Each row comes from the steps of one path. Every step used is in the known rows, and no mark comes twice. Write the path behind each row, first mark first.
In the rows, 128 means zero.
Known rows
H C U T: [105 149 147  50 132 124 155  91 100 118 126 124 127 135 121 130  78 143
  81 111 137 123 145 102 169  93 127]
P V Z A U: [127 149 131 125 153 120 137 137 146 163 136 137 173 134 175  76 130  98
 133 142 177 141 107  84 117 129 142]
C U T: [109 174 124  78 100 144 138 127 107 132 134 148 125 131 109 159 106 171
 100 118 139 130 150 118 160 122 124]
H C S V P: [ 96 110 108  87 161 146 172 134  82  76 166 101  95 111 139 150  95 108
 129 107 121 118  70 119 195  80 206]
S T: [125 120 142 143  69 116  97 150 141 112 144 144 143 140 114 153 142 155
 165 115 103 125 145 117 122 114 186]
T S C: [100  84 119 139  85 111  86 156  98  97 137 144 102 158 116 128 168 147
 138 101  72 123 150 153  72 144 175]
Z A: [116 111 106 133 122 137 128 133 151 176 105 121 129 136 170 136 171 198
 181 104  94 148 117 114 132 129 154]
Z V: [144 133 133 105  96 159 156 175 163 130 111 106 132 117 167 162 164 151
 166  87 109 139 119 157 125 126 150]
Z C S: [130 109 143 147 130 149 116 130 119 135  86 144 112 119 166 144 126 150
 190 102  96 114 113 130 114 129 143]
S C: [107 115 121 139 108 105  98 147 119 112 130 135 103 137 121 144 175 170
 183  83  90 123 145 122  78 120 178]
U C Z V: [195 141 135 121 159 166 148 132 174 141  86  75 114 119 132 148 132 129
 154 110 118 135 156 165 120 110  71]
A U T: [ 99 168 139 121  74 153 130 106 124 173 129 123 180 155 110 142 103 154
  88 149 138 118 131 114 145 136 109]
C H: [103 137 118 123 133 112  97 120 127 112 130 139 115 127 121 199 119 159
 158 125  90 133 104 110 123 119 130]
P V S: [155 124 109  97  95 127 148 157  85 102 134 125 142 102 139 119 185  97
 138  88 126 166 130 157 105  95 141]
A U T S C Z V P: [120 165 118 154  93 157 130 151 106 144 170 107 122 118  65 109  87 116
  59 157 139 120 109 179 145 151  53]
A U: [ 94 145 147  96  92 142 134 116 123 149 128 104 165 169 142 144 116 135
 120 125 133 120 113 104 114 115 143]
H C Z A U T S: [ 96 119 163 130 145 147 138  82 112 190 113  90 163 185 124  75  34 129
  10 185 140 126 118 120 187 121  53]
H C Z V: [152 130 170  83 166 155 170 133 146 109 116  71 111 146 163 134  81 109
 121  94 123 139 119 139 152  73  91]
T S: [112  96 114 104  78 143 102 140 107 112 136 128 128 172 149 149 164 135
 116 118  76 147 134 143 115 140 160]
P V: [142 138 111  89 108 143 130 163 113 107 144 130 154 130 148 160 142 122
 165  83 107 153 135 127 110  83 168]
P V Z: [148 150 103 109 134 127 114 151 119  94 153 157 133 132 163 132 169  80
 162 106 141 164 139  98 106 109 163]
C U A: [133 150 116  52 133 132 161 113 136 152 112 107 109 149 142 148  95 198
 105  87 126 127 151 127 146 136 138]
A U T S V Z C: [116 118 134 169 140 118 121  87 149 143 144 196 174 135 107 103  90  83
  70 206 175 103 143 119 135 197 116]
A U C Z V P: [173 173 116  97 150 175 165 104 160 155 124  53 141 101 102 129 114  98
 138 132 147 130 104 144 136 118  50]

Which path is each row?
[149 121 112 139 154 119  86  90 151 125 109 172 117 119 159 125 186 120
 218 111 126 141 136  81  90 157 134] : V Z C
[ 86 123 124 209 107  97  93 121 128 183 130 171 139 149 120  45 143 144
  77 184 152 109 140 118 116 207 120] : V Z A U T S C
[119 140 147 124 153 104 117  76 164 150  98 101 167 129  89 157  93 126
 124 162 123 101 115 114  98 133  85] : A U C H
[138 121 127 157 120 105 111 139  70  96 128 122  64 125 108 110 171 127
 127 103 125 138 147 144  93 109  93] : V S C Z
[ 88 134 134 125  54 156 121 118 105 157 136 126 181 177 110 127 102 131
  45 172 125 121 134 146 146 152 116] : A U T S
[ 85 133 167 175 188 119 184 111 131 165 127 140 138 131 164  63  39 105
  33 197 203  84  99  96 220 140 151] : H C S V Z A U T
[136 127 130  87 202  88 140 103 143  90 144 195 100  97 130 130 115 102
 164 132 183 113 141  81 120 139 156] : S V Z C U
[ 92 122 110 114 167 148 170  78 112 162 174  93 159 140  84  93  29 111
  16 195 152 129  87 119 227 117  88] : H C Z A U T S V P
[148 116 117 166 178 127 138 140 138  94 119 147  84 113 151 130 145  96
 127 149 156 107 147 130 144 148 177] : U C S V Z
[164 125 114 147 182 149 117  96 166 181  76  94 117 133 135 125 144 171
 163 127 105 149 147 121 130 123  73] : U C Z A
[171 111 150 151  49 116 152 184 149 112 117 124 137  83 131 108 181 122
 152 117 135 124 128 184 128 136 144] : Z V S T
[ 97 138 156 157 158 113 121 128 125 177 119 109 115 152 120  96  87 163
 127 134 140 109 118 103 105 118  91] : S C Z A U
[ 87  93 124 162 124  79  67 144 106  90 143 156  93 140  90 159 129 145
 125 129  70 115 120 149  83 147 142] : T S C H
[130 122 186 171  94 123 117 135 146 147 104 110 160 133 105 103  83 111
 112 162 145  69 132 142 117 125 148] : A U C S T
[145 153  78  86  94 169 158 159 143 120 142  99 121  90 144 162 190 148
 201  83 102 153  85 148 142 126 150] : Z V P
[108 101  62  89 100 145 134 139  98  88 189 134 117 123 102 175 157 124
 127 125  96 147 101 144 156 134 196] : T S V P
[130 129 138  96 120 136 135  89 154 162  92  86 176 150 115 123 138 126
 137 132 127 111 147 121  96 124 119] : A U C
[102 122 136 188 175  81 103  71 154 135 150 212 167 112  79 133  50  83
  61 233 173  94 118 117 143 197  83] : A U T S V Z C H
[134 130 112 161 190  86  67  79 162 111 112 192 110 101 134 155 142 117
 205 139 120 132 109  75  91 162  97] : V Z C H
[168 118 166  94 145 140 185 129 115 102 105  65  97 118 162  97 129  81
  98  99 144 145 114 167 150  87  69] : H C Z V S
[136 123 111 132 162 109  99  92 161 129  93 118 126 113 100 181 139 150
 167 129  85 124 134 123 103 129 106] : U C H
[160 128 165 203 149 102 121 156 166 162 111 141 171  99 140  33  93  78
 124 178 191  94 129 120 116 139 148] : P V Z A U C S T
[145 132 101 137 155 119 119 152 144 141 133 154 135 117 183 100 178 120
 175 115 139 169 124  97 118 129 160] : P V Z A
[145 109 117 134 102  88 131 180  76  90 135 141 122  94 116  96 192 102
 156  72 120 143 146 162  65 103 156] : P V S C
[143 158  95 129 140 145 130 168 124 105 155 102  65  88 103 143 149 140
 188  82 107 142 105 149 122 112  99] : S C Z V P
[224 123 157 168 112 121 143 147 172 121  92  96 123  79  97  94 159  98
 134 135 146 126 160 197 118 126  69] : U C Z V S T
[105 114 130 134 128 142 156 176 105  99 143 134  96 131 153 177 101 139
 112 124 123 107 113 150 168 106 203] : C S V
[126 125 148  79 171 142 128  93 102  98 126  86 105 172 145 142  92 112
 117 102 113 147 127  94 148  61 106] : H C Z
[114 120 106 136  58 157 102 130 104 137 134 145 141 156 120 153 147 159
  86 139  84 146 150 153 149 154 128] : U T S
[116 131 119 175 101 132  81 141  83 123 147 148  93 158  78 131 111 150
  68 138  97 132 175 158 121 141  85] : U T S C Z
[141 106 133 150  54 106 115 146 113 102 132 141 136 118 109 114 187 132
 147 125 121 132 135 144 116 125 159] : V S T
[162 148 134  68 185  99 118 121 126  91 139 185 127  89 147 102 123  75
 180 100 174 142 142  87  84 112 128] : P V Z C U
[118 112  96 156 172 108 140 135 163 132 139 166 109 120 171 125 169 150
 155 144 149 139 125  88 153 155 185] : S V Z A
